In the rows, zero is written as 128.
Known rows, with every step that occurs:
damuvo/konob/kudul: [146 143 146 116 100 150 118 161 109 115 117 174 133 106 192 114 161 194
 105 154 147 159 146 156 125 166 164 136 134  87 116 128 155 111 120 128
 129 102 132 136 148  72 118 136 131 176 131 148  53 106 152 193 101 107
  70 160  95 119 151 160 131 151 145]
lafik/nime/lurom/tozo/diler: [107 126 150 178  98 114  94 121 191 137 184 145 131 148 140 174 131  97
 120  82  97 117  94 101 145 148 110 125 147 151 162  62 150 120 109 107
 121 155  76  86 118 193 172 131 132 113 128 135 152 125 115 103 137 125
 153 120 177 118 128 106 159 113 150]
nime/lurom/tozo/diler/sibof: [131 116 148 184 136 164 108 132 186 144 154 142 115 148 173 162 112 112
 128  93  95 112 154 113 141 165 141  87 120 184 118  37 142 117 126 127
 106 152 144 152 104 166 165 114 107 145  98 113 141 158 119 136 175 119
 149 143 140 117 146 112 111 115 113]
konob/nime/lurom/tozo: [136 129 157 147 102 137 114  92 207 180 178 114 116 166 115 191 166 161
 119  53 121 146  81 103 153 156 117  89 128 100 147 156 152 110 163 110
  77 128  67 146  84 185 160  84 114 152 133 121 116 143 101 120 136 129
 131 129  92 129 143 129 149 160  79]
lafik/nime/diler: [112 131 115 104 105  98 126 145 124 100 156 107 135  87  68 111  90 107
 119 111 140 110  94 107 136  88  84 136 147 130 156 134 125 124 111 120
 151 114 131  86 138 139 101 155 146 113 111  73 127 117 117  97  90 133
 129 119 148  89 146  82 129 140 182]
diler/kudul/nime/lurom: [126 115 122 171 151 112 167 114 130 165  81 115 167 119  71 138 160 141
 123 159 123 137  53 138 138 113 137 164 152  88  95 171 120 117 159  88
 158 155  97  89 133 123 172 153 123 104 133 147  68 151 127 140 124  94
 100 134 122 154 111  69 168 139  90]
nime/diler: [117 122 134 118 134 114  89 128 142  99 154 113 137 115 104 105 121 134
 143 123 142 120 146 105 121 117 129 121 133 155 156 128 132 137 121 120
 110  99 144 140 123 113  80 131 122 118 105 111 111 141 145 132 114 110
 116 104 120  90 158  76 117 171 154]
sibof/damuvo/konob/kudul/diler/tozo/lurom: [119 140  83 133 110 120 106 113  97 111 106 148 110 145 246  64 168 114
 137 187 114 118 186 144  55 154 201 150 103 126 201  98  99 114 132  91
 173 131 105 157 133 112 120 131  99 143 167 162 158  76 182 138 127  80
 121 140  94 194  74 217  85 104 127]
nime/kudul/diler: [121 133 129 110 174 112  90 172 144  96 126 127 135 154 108 153 154 130
 119 186 172 144 142 147  82 134 141 145 146 163 129 147 120 188  99 117
 142 134 175 134 134 112  84 152 145 124 153 122  92 163 130 137 129 102
 193 107 129 126 159 127 128 125 137]
nime/diler/tozo: [141 131 118  91 110 121 130 142 138  73 134  83 128 115 129 124 140 157
 150 143 113 132 165  97 129 135 135 126 106 139 187  99 135 132 168  84
 118  87 142 154 139 147 103 123 108 116 118 129 128 125 116 136 128 122
 108 116 110 127 131 100  99 157 135]
lafik/nime/lurom/tozo: [118 119 160 156  93 107 148 107 155 134 177 118 129 132 102 188 141 155
 124  62 107 141 100  80 142 145  88 111 143 106 162 140 152 130 126  85
 122 160  90  92 104 186 175 113 117 133 134 131 113 121 123  91 117 122
 126 139 132  95 145 127 182 154 126]
sibof/damuvo/konob/nime: [118 136 147  87  98 181 120 103 109 148 154 166 112 140 188  75 111 173
 120  92 155 111 143 145 133 116  90 145  97  91 127 186 137  63 112 201
  83 131 110 173 124  80 137  88 147 159 142 115 142 121 189 151 105 153
  94 132 117 127 109 212  75 154 107]
sibof/nime/lurom/tozo: [145 125 155 169 123 106 139 104 151 175 151 117 148 160 129 179 169 166
 142  53  95 145 127  96 144 158 114  99 128  90 110 151 141 125 173  95
  92 155  78 105  96 187 167  97 109 140 129 196 105 100 114 152 143 161
 117 125 120 124 100 152 147 144 105]
sibof/nime/diler: [149 133 121 109 136 105 100 158 117 133 130  98 149 129  98  97 108 105
 145  85 126 111 111 124 136 102 108 124 124 120 126 150 110 126 156 138
 116 101 111 116 114 141  95 129 133 117  93 138 121 102 124 149 117 172
 113 106 136 112 108 120 107 139 149]
sibof/nime: [134 119 142 110 132 127 130 122 110 167 126 142 149 134 118 113 145 144
 133 107 135 133 120 139 131 127  89 121 114  83 108 164 123 129 153 171
  93 132 127 108 134 127 110 112 143 147  93 167 100 110 128 159 119 184
  99 131 122 114 108 140 132 137 114]
nime/lurom/tozo: [120 102 170 160 118 121 115 101 166 146 168 123 142 156 151 183 169 183
 141  90 114 145 136  81 132 180 108  99 136 117 137 142 155 131 137  85
  78 138 110 151  97 158 141  98 105 143 127 162  89 143 141 136 140 104
 119 124 100  99 149 131 161 184 103]
kudul/nime/lurom/tozo/diler: [136 146 139 205 143 133  74 110 189 173 171 116 142 161 156 182 108 104
 146  98 108 117  86 131 162 168 142 114 139 146 115  75 133 106 153 108
  99 200  39 112 127 164 159 104 137 118 135 145 133 176 116 147 152 112
 148 113 146 160 109  81 140  88 106]
kudul/nime/lurom/tozo: [147 124 147 177 126 112 126  85 139 178 144 102 139 141 140 212 122 162
 141  93 114 142  92 113 159 167 126  98 136  92 122 153 147 112 142  97
  82 194  59 106 105 152 176  91 114 122 138 148 100 164 128 129 134 113
 120 123  93 143 118  99 160 142  88]
kudul/nime: [133 129 132 119 146 125 134  85  98 173 127 130 143 116 116 131 105 155
 126 174 148 130 102 161 148 141 117 141 135  91 119 181 135 117 136 149
 104 170  99 115 153  89 127 109 146 129 115 125  91 168 126 128 107 131
 109 140 101 140 112  99 135 151  98]
nime/lurom: [ 92 121 144 131 116 124 127 107 146 146 158 139 144 138 106 137 172 165
 117 104 138 134 123 100 125 158 105 121 142 119 132 147 143 132 117 129
  91 131 125 119 122 131 145 126 119 148 121 150  69 149 145 140 117  69
 114 129 117  85 130 105 153 195 100]
lafik/nime/kudul/diler: [102 156 115  98 142  93 113 170 119  78 126 126 134 133  83 157 140  91
  96 207 174 139 106 145 100  89 119 160 142 138 141 130 122 178  98 125
 199 154 168  85 132 126 106 165 147  99 161  91 136 134 122  93 106 126
 198 115 153 133 152 118 150 106 155]
lurom/tozo/diler: [131 113 173 158 147 148  77 104 179 132 172 151 139 162 206 144 117 150
 145 141 118 127 150 128 125 176 135  81 120 161 144  65 135 124 132 128
  66 119 113 153 129 140 114  95 129 121 112 142 138 139 155 158 136 150
 137 120 146 119 149 145 113 118 125]
tozo/nime/kudul: [111 135 133 100 145 127 143 136 111 115  98 145 125 124 102 141 191 198
 104 159 151 156  65 145 152 149 142 135 159 108  67 135 126 158 105 172
 130 113 134 114 133  92 154 140 150 142 160 162 115 134 117 134 122 103
 104 132 123 143 135 136 174 130 123]
damuvo/lafik/nime: [115 114 158  98  87 113 153  97 100 135 155 130 142  86  78 107  92 105
 119  88 141 150 134 114 133 130  97 136 159  69 124 181 163 110  98 151
 128 104 126 120 182 117 118 124 153 141 127 141 110  92 127 113  84 153
  93 132 140  52 159 125 164 155 147]
tozo/diler/sibof/nime/kudul: [153 125 106 112 148 161 144 187 124 114  86 152 130 138 137 112 154 106
 108 152 143 118 152 181 143 100 138 151 103 163  43  69 113 137 131 192
 146 132 175 107 103 122 122 148 150 144 109 117 141 132  92 153 157 199
 135 143 162 168 105 134  99  47 123]
tozo/diler/kudul: [ 94 100 140 141 162 141 113 126 161 122 106 149 149 153 150  71 158 130
 140 183 134 117 135 155 100 121 135 153 138 155 133  66 105 113 144 134
 129  82 159 127 157 110 115 166 119 114 112 148 102 128 149 169 135 133
 133 138 176 134 138 120 124 108 123]
diler/sibof: [133 113 141 109 137 161 162 126  96 151 110 142 119 105 119 110 107 157
 126 140 144 126 186 152 128 124 100 104 111 135 113 141 138 127 124 176
  99 128 204 147 143  84 116 116 125 156  66  78 105 158 141 133 125 143
 102 156 108  87 142 121 101 177 109]
damuvo/konob/nime/lurom/tozo: [146 143 155 154  65 159 122 112 175 172 182 133 114 149 175 168 156 175
  97  15 112 141 109 107 140 157 133 117 139  77 135 124 159  75 148 102
 103 156  63 153  98 162 174  96 106 171 126 123  98 128 112 158 126 127
  92 135 106 122 154 156 117 156  97]

Rows:
[117 113 129 128 163 111 176 109 101 155  89 115 159 117  93 124 119 164
 133 202 143 140  89 170 131 110 122 161 139  81 102 199 120 112 164 114
 142 131 133 109 147  95 142 143 133 106 122 132  86 132 128 143 116 144
 105 147 116 150 117 105 146 119 102]
diler/kudul/nime
[140  98 173 173 122 170 108  87 158 125 170 154 121 159 193 110  74  73
 158  29  76 122 211  98 128 145 137  88  87 175  84 109 157  98  88 128
  69 108 118 200 102 148 132  85 127 141 136 171 182 112 162 158 171 132
 146 122 165 103 130 174 103  95 120]
nime/lurom/tozo/diler/sibof/damuvo/lafik
[125 145 100 106 141 117 162 203  96  90  95 123 114 109  67 145 103  72
  95 201 163 130 140 157 111  78 115 150 136 164 118 133 118 185  91 154
 208 163 213  94 126 120 108 177 146 108 124  66 142 155 101  69 122 144
 204 136 155 126 162 114 127  98 155]
lafik/nime/kudul/diler/sibof
[163 148 101 134 137 189 128 164  89 135  89 194 111 103 250  71  41  79
 129 174 142 111 153 208 157 110 181 159  78 144  72  95 133  83 101 187
 135 168 115 141 131  55 145 127 157 160 136 120 164 141 163 166 138 129
 118 162 130 190  84 171  59  57 134]
tozo/diler/sibof/damuvo/konob/kudul/nime
[124 131 115 112 154 153 121 155 125 161 114 136 112 145 103  99  80  91
 118 177 144 113 187 145  92 121 119 101 125 173 145 123 108 162 108 167
 131 135 201 148 165 106  92 139 128 141  83  68 124 176 120 119 140 129
 182 137 116  97 158 117  86 147 114]
kudul/diler/sibof
[136 107 137 128 154 148 141 127 122 125 101 132  78 124 160 119  47 130
 153  76  91 104 142  94 152 111 117  59  94 167 116 143 111 119 113 153
  93 101 129 175 100 139 127  94 122 116 127 108 209 110 162 112 151 152
 122 115 129 138 121 163  82 118 147]
lurom/tozo/nime/diler/sibof/damuvo
[145 120 122 102 130 141 126 149 107 116 125 114 112  92 108 100  96 113
 129 114 130 103 169 120 124 104 123  88 124 174 125 113 118 138 128 141
 123 110 187 149 114 107  98 140 115 134  72  57 126 159 132 130 129 134
 122 125 119  99 164  87  98 158 149]
nime/diler/sibof
[115 118 158  86 100 111 157 113 111  74 129 128 153  89  78 144 141 136
 107 119 155 179 128 134 144 125 130 156 154  70  88 183 160 136  84 119
 155  98 157 105 148  93 112 135 159 132 180 157 115  98 122 116  92 159
 116 129 148  84 163 131 181 119 173]
damuvo/lafik/nime/kudul
[118 121  96 141  93  91 122  81 128 115 129  73 116 110 126  95 182 150
 153 145 107 105 144 110  98 142 155 121 132 128 209  89 105 112 182  74
 147 102 104 135 123 132 113 124  88 118 115 103 137  95 133 108 130 102
  84 118 122 139 107  83 120 150 138]
nime/diler/tozo/lurom
[107 130 159 184  90 118  96  94 190 125 191 120 149 138 128 157  99  63
 117  42  91 139 122  88 146 163 128 129 158 119 130  78 167 105 107  90
 134 132  61 118 143 191 147 107 136 122 143 178 155  97 104 119 127 136
 138 110 188  82 164 117 167  96 148]
damuvo/lafik/nime/lurom/tozo/diler
[118 113 156 191 126 140  73 105 209 140 178 140 137 177 175 162 149 130
 136  93 104 119 124 100 121 191 142  94 135 156 136  63 148 126 127 107
  84 147  77 139 107 171 144  95 114 130 122 150 119 138 135 151 154  91
 155 115 142 116 144 117 133 120 123]
nime/lurom/tozo/diler
[142 139  77 157 118  83 134  87 101 146 121  65 124  87 109 115 123 126
 157 149 105 105  87 135 128 121 164 137 139  98 187 112  98 108 187  81
 152 156  55 107 122 132 134 118 108 105 133  95 146 119 104  98 124 117
  79 117 106 184  76  56 117 117 119]
kudul/nime/diler/tozo/lurom
[112 128 115 116 128  77 153 149 126  84 117 106 147  90  50 106 119 108
 128 151 132 119  91 113 117  62 106 157 162 128 163 144  97 122 145  84
 188  86 158  92 144 151 114 177 118  78 114  88 116  86 132  96 103 147
 126 119 171 115 160  93 159 120 176]
lafik/nime/diler/kudul
[115 154  77 104 100 116 120  97 149 124 109  96 101 148 118 140 223 107
 113 227 146 129  87 163  88 127 175 149 144 124 179 109 108 134 176  97
 175 146 111 137 120 150 137 146 116 116 167  87 164 141  84  93 137 126
 163 122 115 219 101 137 130  93  86]
konob/nime/kudul/diler/tozo/lurom
[119 133 122 103 110 141 175 119 116 151 102 124 122 135 149 125 179 200
 122 167 106 138 100 127 156 164 118 110 127  71 141 128 137 120 159 130
 100 112 111 129 182 146 148 119 125 138 119 164 136 109  98 121 125 129
  84 141  88 131  93 152 144 148 100]
diler/tozo/nime
[113 151  96 118 119 136 124 149 126 149  97 105 107 168 127 103 143 115
 115 190 106 109 117 123 122 151 135 117 132 116 168  96 117 152 140 131
 130 127 116 134 207 163 114 140 125 113 115 169 159 125  77 114 139 109
 153 118  95 136 109 146 117 127 111]
kudul/diler/tozo/nime
[118  87 169  95 125 149 126  45 101 109 155 151 143 138 147  73  97 154
 157  93 137 148 206 114 105 151 107 121 105 108 116 223 161 113  79 154
  63  72 144 198 158  91 100  81 155 145 154 174 133  94 198 162 107 131
  99 118 120  68 128 191 127 166 111]
sibof/damuvo/lafik
[117 116 118  85 188 163 126 161 102  84 100 155 110 152 142 107 109 103
 139 195 159 123 201 153  86  89 124 129  83 206 103 163 103 175  80 174
 146 128 224 164 104  79 104 138 139 113 144  98 174 162 186 120 148 125
 202 125 141 152 131 177  91 104 123]
nime/kudul/diler/sibof/damuvo
[114 127 103  71 162 125 148 167  86  66 104 158 103 122 106 113  80  65
 122 191 163 117 174 145 108  63  91 150  94 189 119 177 104 177  73 187
 190 153 215 116 117  96 111 159 142 103 153  80 194 144 164  60 127 146
 207 128 164 142 118 173 124  87 150]
lafik/nime/kudul/diler/sibof/damuvo
[120 176  76 147 113 118 127 173 166 142  76 125 123 164 135 161 193  94
  97 162 102 127  57 111 131 155 189 124 145 131 163  68 129 170 150  90
 164 123  68 103 181 193 150 163 119 129 160 209 128 132  62 131 148  49
 151 118  74 179  93 133 151 101  99]
konob/kudul/diler/tozo/nime/lurom
[139 124 115 111 160 143 129 192 109  96 100 124 109 139 116 133 135 116
 109 210 160 137 167 164  97 108 146 136 125 186 107 114 113 180 106 144
 169 137 231 138 130  94  98 156 124 126 126  87 119 172 120 123 141 130
 192 128 128 130 173 129 113 117 124]
nime/kudul/diler/sibof
[123 134 109 124 128 123 102 142 128 136 116 113 120 126  93 107 122 133
 114  94 121 100  70 110 141 124 128 104 165 141 133 101 122 135 121 151
 124 103 106 124 141 130 120 140 134 134 114 118 139 121 116 130 109 103
 109 105 125 113 134  92 137 135 149]
tozo/nime/diler
[115 116 132 119 159  99 116 138 142  84 115 107 156 112  91  96 137 149
 150 149 132 125 129 111 107  97 133 141 146 144 146 140 100 122 157  81
 154  53 168 135 131 124  93 165 103  87 113 107  76 110 146 155 129 129
 124 113 148 112 155  96 133 134 145]
nime/diler/kudul
[184 173 101 131 114 112 103 168 101 110 113 108 136  82 158 127  85 118
 122 134 140 141  83 165 161 117 193 170 147 102 113 124 117 109 141  85
 166 132  85 115 141  79 122 145 137 137 139 116  70 137 124 178 110 105
  85 126  98 160 142  91 104 104 163]
damuvo/konob/kudul/nime/diler
[154 152  98 152 118 156 169 145  78 136  75 170 119  83 194 127  91 112
 110 110 127 124 133 163 166 116 147 173  95 113  67 173 131  88 107 157
 137 169 114 127  94  69 186 125 128 174 152 142 125 150 157 147 135  83
  87 160  96 178  89 159 104 115 122]
diler/sibof/damuvo/konob/kudul/nime/lurom
[108 133 103  89 183 152 140 169 101 108  60 166  92 149 124 112 109 106
 114 185 141 105 138 150 102  83 130 131 116 191  83 152  82 178  75 208
 148 134 190 154 130 102 114 140 145 112 153 111 206 145 142 101 153 109
 180 125 144 165 101 192 108  79 123]
tozo/nime/kudul/diler/sibof/damuvo
[130 124 101 101 108 124 157 181  97 107 133 110 106  73  58 117  51  71
 124  99 125 100 133 127 150  69  83 132 128 153 136 124 117 129 120 158
 157 124 190 108 133 132 111 160 134 125  90  32 146 134 104  74 110 164
 133 134 154 100 157  81 104 140 178]
lafik/nime/diler/sibof
[133 102 164 137  94 135 177  84 110 121 152 140 116 107 118 153  55  91
 143   4  90 144 187  75 140 118  85 119 101 113 109 195 160 104  85 129
 114 108 145 152 101 162 163  87 128 137 150 155 174  87 152  97 130 156
 131 130 153  83 121 187 150 130 127]
diler/sibof/damuvo/lafik/nime/lurom/tozo
[147 136  89 142 102  83 140 107 117 154 106  73 126 123 113  80 187 122
 157 100  83 100 127 120 106 121 147 134 118 102 187 118  78 113 206  83
 141 125  73 115 110 166 126 117  97 112 114 141 152  40 106 116 131 167
  83 122 128 168  67 106 122 121 129]
sibof/nime/diler/tozo/lurom
[143 129 146  88 148 118 148 137 110 112  91 130 156 124 116 142 203 180
 128 148 152 154 118 153 136 120 124 151 132  98  59 167 124 150 152 154
 137 129 150  98  95 104 119 127 140 138 148 172  98 112 124 149 124 178
 112 142 138 147 109 150 147 116 131]
sibof/nime/kudul
